What can hang from each mark:
J738: J432 J448
J293: J432 J489
J173: J448 J681
J623: J432 J448
J681: J173
J432: J293 J623 J780
J780: J432
J489: J293
J448: J173 J623 J638 J738

Every row comes from one small tree of marks. Brackets hold a mark, then the marks that hang from it, in the order of their numbers. Every link used is in the known rows. Which tree was each row made from?
Known rows:
{J293 {J432 {J623 J448} J780} J489}: [23, -2, 41, -24, -7, 8, 12, -3, -11, -11, -24, 27, 12, -30, 4, -33, 5, -57, -5, -3, 3, 6, 21, -3, 3, -1, -4, 5, -5, -14, 13]
{J432 J293}: [3, -10, 2, -3, -7, 4, 18, -1, -3, -18, -19, -2, -7, 1, 5, -8, 5, -18, 5, -2, -1, 1, 6, -12, 7, -1, 8, 3, -11, -2, -2]
{J489 {J293 {J432 J623}}}: [17, -1, 12, -7, -4, 3, 13, -3, -4, -9, -19, 27, -2, -21, 9, -26, 8, -44, 2, -6, -3, 2, 12, -8, 2, -4, 14, 5, -12, -12, 18]
{J623 J448}: [10, -4, 12, -7, -1, 8, 19, -1, -19, -8, -12, 1, -8, -10, 4, 3, -3, -8, -3, -6, 13, 7, 12, 1, 6, 6, -3, 2, -6, -6, -8]
{J448 J173 J623 J638 J738}: [1, -6, 17, 4, 9, 18, 20, 16, -31, -11, -6, -19, -11, -25, 14, -8, -6, -3, -5, -13, 31, 15, 14, 28, 36, 8, 4, -7, -44, -15, -20]
{J738 J432}: [5, -3, 11, -10, -19, 7, 20, -3, -6, -13, -10, 14, -15, -1, 3, 9, 4, -10, 0, -3, 6, 5, 7, 3, 13, 3, 6, 3, 7, -4, -4]
{J432 J293 J623 J780}: [3, -7, 34, -13, -4, 2, 15, 1, 5, -24, -21, 19, 8, -5, 3, -31, 2, -51, 1, 1, 0, 2, 14, -2, 8, -5, 9, 0, 2, -4, 7]
{J623 J432}: [3, -5, 19, -10, -19, 7, 19, 0, -8, -12, -16, -2, -7, 0, 2, -8, 2, -16, 5, -4, 8, 5, 16, 5, 7, 1, 7, 0, 11, -9, -4]
{J780 {J432 J293 {J623 J448}}}: [8, -4, 42, -8, -1, 2, 19, -1, -20, -11, -22, -12, 5, -18, 3, -25, -3, -58, -7, 1, 7, 9, 15, -9, 10, 7, 2, 4, -4, -8, -3]
{J448 J173 J638 J738}: [1, -5, 4, 5, 15, 14, 16, 11, -28, -14, -13, -28, -12, -25, 10, 3, -6, -1, 0, -10, 27, 12, 11, 13, 30, 7, 3, -3, -40, -9, -21]
{J780 {J432 {J293 J489} J623}}: [8, -6, 29, -9, -8, 5, 15, 0, -4, -14, -28, 0, 5, -13, 3, -39, 5, -65, 2, -2, -1, 3, 9, -14, 13, 1, 13, 6, -10, -8, 4]
{J681 {J173 {J448 J623 J638}}}: [-4, -10, 35, 5, -2, 9, 18, 3, -20, -3, 0, -2, -4, -16, 22, -3, -3, -13, 0, -24, 24, 11, 11, 31, 32, 10, 19, -1, -28, -11, -7]
{J448 J173 J623 J638}: [-5, -5, 11, 4, 1, 18, 20, 15, -19, -9, -9, -2, -12, -14, 19, -11, -6, -6, 0, -11, 24, 12, 14, 19, 27, 6, 2, -5, -33, -13, -11]
{J738 J448}: [3, -3, 4, -3, -10, 7, 19, -2, -14, -6, -19, -4, -10, -1, 5, 12, -3, 1, 2, 2, 18, 7, 9, 2, 9, 3, 0, 0, -4, -7, -8]
{J681 J173}: [-8, -6, 18, -5, -3, 10, 16, -4, -8, -10, -11, -2, -6, -1, 9, 3, -1, -11, 7, -15, 5, 2, 10, 1, 7, 2, 12, 4, -1, -1, 0]
{J293 J432 J489}: [17, -5, -5, -10, -13, 8, 13, -3, -8, -8, -22, 16, -4, -14, 6, -14, 12, -21, 6, -7, -3, 0, 11, -12, 2, -1, 4, 8, -15, -10, 10]
{J738 {J432 J293 J623}}: [3, -6, 27, -12, -18, -1, 21, -5, 0, -21, -15, 10, -10, -4, 2, -10, 5, -46, -4, 1, -1, 5, 4, -1, 16, 1, 12, 3, 4, -4, -3]
{J489 {J293 {J432 {J623 J448} J780}}}: [26, 0, 44, -20, -5, 7, 13, -3, -9, -12, -22, 30, 10, -32, 5, -31, 4, -57, -4, -2, 0, 7, 23, -5, 2, -3, 0, 4, -7, -14, 18]
{J780 {J432 J293}}: [4, -7, 16, -3, -9, 5, 17, 1, -9, -14, -23, -11, 1, -2, 5, -18, 4, -33, 5, 0, 1, 3, 11, -16, 8, 3, 5, 5, -6, -4, 1]
{J623 {J432 J293}}: [4, -10, 21, -11, -23, 4, 21, -2, -3, -19, -22, -13, -5, 1, 0, -13, 7, -30, 6, 0, -2, 4, 13, -7, 8, -1, 7, 2, 3, -8, -5]
{J489 {J293 J432}}: [19, -3, -1, -6, -10, 7, 13, -4, -6, -8, -20, 19, -5, -16, 9, -14, 11, -21, 7, -6, -5, 1, 12, -15, 0, -3, 8, 7, -17, -10, 15]
{J432 {J293 J489} {J623 J448} J780}: [16, -8, 47, -22, -7, 8, 16, -2, -3, -21, -26, 13, 11, -21, -1, -35, 3, -63, -4, -1, 0, 6, 15, -6, 12, -1, 1, 3, -10, -8, 2]
{J681 {J173 {J448 J638}}}: [-4, -9, 22, 7, 4, 5, 14, -1, -17, -6, -6, -12, -6, -17, 17, 8, -3, -11, 5, -20, 19, 8, 9, 17, 25, 9, 17, 2, -24, -5, -8]
{J173 J448 J681}: [-8, -2, 12, -1, 0, 7, 15, -2, -13, -6, -10, 5, 1, -6, 14, 4, -1, -18, 9, -16, 8, 4, 6, 6, 17, 2, 16, 7, -12, -3, -1]
{J173 J448}: [4, -6, 1, 3, -3, 2, 17, 1, -7, -7, -9, 14, -2, -6, 12, -1, 2, -9, 7, -11, 11, 5, 6, 9, 15, 4, 13, 2, -10, -4, -2]
{J173 {J448 {J623 {J432 J780}} J738}}: [13, -7, 58, -14, -18, 8, 20, 7, -17, -13, -6, 10, 13, -17, 7, -23, 3, -29, -2, -10, 22, 12, 23, 40, 32, 4, 10, -7, -5, -18, -6]

Write each row's tree:
[-4, -4, 15, 4, -6, 19, 22, 11, -25, -4, -15, -16, -13, -15, 19, 3, -10, 0, -2, -2, 35, 17, 14, 22, 30, 8, -5, -6, -35, -17, -18] -> {J738 {J448 J173 J623 J638}}
[11, -6, 44, -3, 5, 1, 18, 2, -27, -12, -21, -26, -1, -27, 5, -21, -6, -54, -12, 1, 18, 13, 17, -3, 19, 10, 2, 1, -19, -11, -10] -> {J780 {J432 J293 {J623 {J448 J638}}}}
[1, -5, 30, -4, -4, 1, 16, 1, -7, -14, -23, -4, 4, -7, 5, -30, 1, -55, 0, 1, 3, 4, 11, -10, 10, 2, 11, 3, -2, -6, 3] -> {J780 {J432 J293 J623}}
[11, -11, 20, -16, -27, 9, 19, -4, 0, -19, -28, -9, -3, -4, -1, -22, 11, -40, 7, -2, -7, 3, 12, -11, 11, -2, 9, 5, -6, -10, -5] -> {J623 {J432 {J293 J489}}}
[19, -10, 52, -29, -27, 13, 19, -5, -6, -22, -30, -5, 9, -15, -5, -27, 7, -52, 1, 2, -3, 8, 22, -8, 11, -1, -5, 4, -2, -12, -4] -> {J623 {J432 {J293 J489} J780} J448}
[-1, -5, 19, 4, 14, 7, 14, 2, -34, -10, -6, -27, -5, -26, 12, 10, -4, -11, -1, -20, 25, 10, 8, 20, 34, 7, 17, 2, -38, -7, -17] -> {J173 {J448 J638 J738} J681}
[3, -7, 37, -7, -9, 5, 19, -8, -20, -11, -1, -10, -4, -18, 7, 19, 2, -17, 0, -19, 13, 10, 3, 21, 33, 9, 17, 5, -11, -3, -12] -> {J681 {J173 {J448 {J738 J432}}}}
[6, -1, 47, -15, 14, 14, 16, 9, -23, -18, -15, -3, 10, -32, 5, -19, -11, -40, -7, -5, 21, 14, 19, 17, 23, 4, -6, -4, -15, -10, -10] -> {J432 {J623 {J448 J173 J738}} J780}
[19, -1, 32, -15, -7, 5, 10, -2, 3, -15, -23, 39, 9, -22, 7, -36, 8, -54, 3, -3, -4, 2, 20, -6, 1, -7, 10, 3, -4, -12, 24] -> {J489 {J293 {J432 J623 J780}}}
[-2, -3, 18, -1, 8, 7, 15, -1, -26, -9, -7, -12, 1, -16, 10, 8, -2, -14, 4, -18, 14, 6, 5, 14, 26, 4, 17, 5, -24, -5, -10] -> {J173 {J448 J738} J681}
[16, -2, 49, -3, 16, 4, 16, 6, -43, -8, -12, -34, -2, -39, 2, -13, -10, -38, -18, -6, 35, 16, 20, 18, 27, 14, 3, -3, -22, -14, -17] -> {J780 {J432 {J623 {J448 J638 J738}}}}
[7, -8, 16, -10, -6, 4, 16, -2, 2, -18, -24, 9, -2, -9, 3, -30, 7, -50, 2, -5, -3, 1, 5, -9, 12, -2, 15, 4, -14, -6, 1] -> {J432 {J293 J489} J623}
[19, -9, 58, -25, -14, 8, 20, -2, -22, -24, -22, -25, 8, -20, -7, -15, 3, -40, -6, 2, 8, 11, 23, 4, 17, 1, -6, -1, -3, -12, -14] -> {J623 {J432 J293 J780} {J448 J738}}
[12, -11, 40, -24, -29, 11, 17, -2, 6, -25, -31, 5, 8, -5, -3, -33, 11, -49, 8, 1, -7, 3, 19, -8, 11, -5, 5, 3, 2, -10, 2] -> {J623 {J432 {J293 J489} J780}}
[13, -6, 19, -5, -5, 6, 19, 1, -27, -16, -6, -18, -20, -21, 0, 16, 1, -3, -10, -6, 24, 11, 9, 17, 30, 8, 7, -2, -18, -8, -20] -> {J448 J638 {J738 J432}}
[-4, -1, 27, -5, 20, 21, 17, 7, -46, -11, -13, -47, -9, -35, 10, 12, -13, -11, -6, -15, 27, 16, 15, 11, 32, 8, -4, 2, -45, -10, -25] -> {J623 {J448 {J173 J681} J638 J738}}
[13, -9, 53, -23, -22, 8, 21, -3, -10, -22, -25, -8, 7, -10, -3, -18, 3, -43, -1, 5, 2, 9, 24, -3, 8, 0, -7, 1, 8, -10, -5] -> {J623 {J432 J293 J780} J448}
[16, -3, 28, -19, -10, 7, 10, -1, 1, -14, -25, 36, 10, -21, 5, -38, 10, -53, 2, -4, -1, 1, 19, -3, 3, -5, 6, 4, -3, -12, 19] -> {J293 {J432 J623 J780} J489}
[4, -7, 49, -22, -18, 16, 21, 3, -10, -22, -28, -15, 10, -15, 4, -21, -2, -46, 4, 4, 2, 13, 24, -4, 14, 0, -13, 2, -4, -11, -8] -> {J623 {J432 J293 J780} {J448 J173}}
[14, -8, 28, -14, -4, 5, 19, -4, -9, -15, -23, 0, -1, -20, 2, -25, 3, -54, -5, -4, 1, 6, 7, -8, 13, 2, 5, 5, -18, -8, -5] -> {J432 {J293 J489} {J623 J448}}
[0, -8, 25, 1, 5, 5, 15, -3, -21, -9, -4, -14, 1, -17, 10, 8, -1, -12, 4, -22, 15, 7, 6, 17, 26, 7, 18, 3, -21, -3, -10] -> {J681 {J173 {J448 J738}}}
[17, -1, 42, -19, -3, 4, 14, -1, -15, -11, -19, 24, 9, -26, 5, -24, 1, -47, -7, 0, 8, 6, 24, 2, 0, 0, -6, 2, 4, -12, 12] -> {J293 {J432 {J623 J448} J780}}
[-14, 0, 12, -5, 12, 19, 16, 6, -26, -14, -14, -24, -4, -16, 10, 3, -7, -13, 6, -15, 12, 7, 9, 4, 23, 1, 6, 4, -28, -5, -12] -> {J448 {J173 J681} J738}
[-3, -5, 31, -4, -15, 18, 22, 14, -19, -9, -12, -13, -11, -14, 15, -17, -4, -17, 0, -8, 24, 15, 21, 24, 29, 6, 3, -6, -19, -19, -14] -> {J448 J173 {J623 J432} J638}
[-2, -2, 13, -2, -16, 15, 21, 2, -22, -9, -18, -22, -19, -16, 11, 24, -7, -2, -2, 4, 27, 17, 9, 11, 31, 8, -7, -1, -21, -11, -21] -> {J738 J432 {J448 J173 J638}}
[-13, -1, 26, -6, 6, 23, 20, 10, -29, -10, -7, -15, -4, -16, 15, -7, -6, -14, 1, -17, 17, 10, 12, 18, 30, 2, 7, 1, -31, -11, -11] -> {J448 {J173 J681} J623 J738}
[-11, 1, 24, -12, -3, 20, 19, 1, -24, -15, -11, -20, -10, -16, 7, 14, -4, -18, 2, -11, 10, 10, 7, 7, 30, 2, 4, 6, -18, -5, -15] -> {J448 {J173 J681} {J738 J432}}
[11, -11, 21, -16, -14, 11, 15, -1, 7, -24, -28, 15, 6, -5, 1, -27, 10, -38, 8, -1, -7, 0, 12, -14, 9, -5, 4, 4, -13, -5, 5] -> {J432 {J293 J489} J780}
[-2, 0, 23, -7, 9, 11, 19, 6, -18, -9, -15, 1, -2, -20, 11, -12, -11, -33, -3, -6, 15, 12, 13, 6, 15, 5, -3, 1, -11, -8, -8] -> {J432 {J623 {J448 J173}}}
[-6, -4, 27, 4, -1, 10, 18, 5, -25, -4, -3, 0, -6, -15, 21, -4, -4, -15, 0, -20, 24, 10, 12, 26, 32, 7, 17, 0, -31, -12, -7] -> {J173 {J448 J623 J638} J681}
[-6, -4, 14, 5, 6, 7, 14, 1, -22, -7, -9, -9, -6, -16, 16, 8, -4, -14, 5, -17, 19, 8, 8, 12, 25, 6, 17, 4, -27, -6, -8] -> {J173 {J448 J638} J681}
[-6, -4, 29, -9, -21, 18, 23, 11, -11, -9, -13, 2, -4, -5, 13, -21, -2, -20, 4, -7, 13, 11, 19, 18, 20, 3, 3, -3, -5, -16, -7] -> {J448 J173 {J623 J432}}
[7, -8, 16, 8, -3, 5, 19, 8, -18, -4, -2, 10, -7, -16, 19, -8, -1, -7, -2, -15, 27, 12, 11, 29, 30, 9, 14, -5, -29, -13, -8] -> {J173 {J448 J623 J638}}
[-17, -2, 22, 0, 3, 23, 19, 12, -24, -8, -10, -11, -10, -15, 21, -8, -9, -13, 2, -16, 21, 11, 15, 16, 29, 4, 6, -1, -35, -12, -9] -> {J448 {J173 J681} J623 J638}
[2, -10, 28, 6, 12, 4, 14, -1, -29, -10, -3, -29, -4, -27, 13, 12, -3, -9, 0, -23, 26, 10, 8, 24, 34, 11, 19, 0, -35, -6, -17] -> {J681 {J173 {J448 J638 J738}}}
[8, -8, 34, -17, -8, 7, 14, 0, 9, -24, -27, 22, 9, -10, 2, -41, 7, -60, 3, -2, -4, 1, 12, -6, 11, -6, 11, 2, -8, -7, 8] -> {J432 {J293 J489} J623 J780}
[15, -5, 42, -13, -5, 7, 18, -2, -15, -11, -27, -9, 7, -23, 2, -34, 1, -67, -5, -1, 3, 9, 13, -13, 14, 6, 3, 7, -14, -10, -2] -> {J780 {J432 {J293 J489} {J623 J448}}}
[-18, -1, 8, 2, 10, 19, 15, 8, -22, -11, -16, -21, -11, -15, 17, 3, -9, -12, 7, -13, 16, 9, 12, 1, 22, 2, 5, 4, -31, -6, -11] -> {J448 {J173 J681} J638}
[18, -10, 32, -21, -25, 10, 22, -6, -11, -15, -27, -18, -2, -14, -3, -17, 7, -42, 0, -2, -2, 8, 14, -10, 12, 2, -1, 6, -10, -12, -11] -> {J623 {J432 {J293 J489}} J448}
[3, -2, 47, -21, -15, 19, 19, 6, -14, -15, -22, -5, 8, -16, 5, -15, -6, -31, 3, 0, 12, 14, 26, 8, 13, 3, -13, -1, 5, -12, -7] -> {J623 {J432 J780} {J448 J173}}
[-8, -3, 26, -1, -6, 11, 19, 2, -16, -3, -4, 15, 0, -5, 19, -8, -1, -19, 4, -19, 13, 7, 9, 20, 24, 4, 17, 3, -17, -9, 0] -> {J173 {J448 J623} J681}
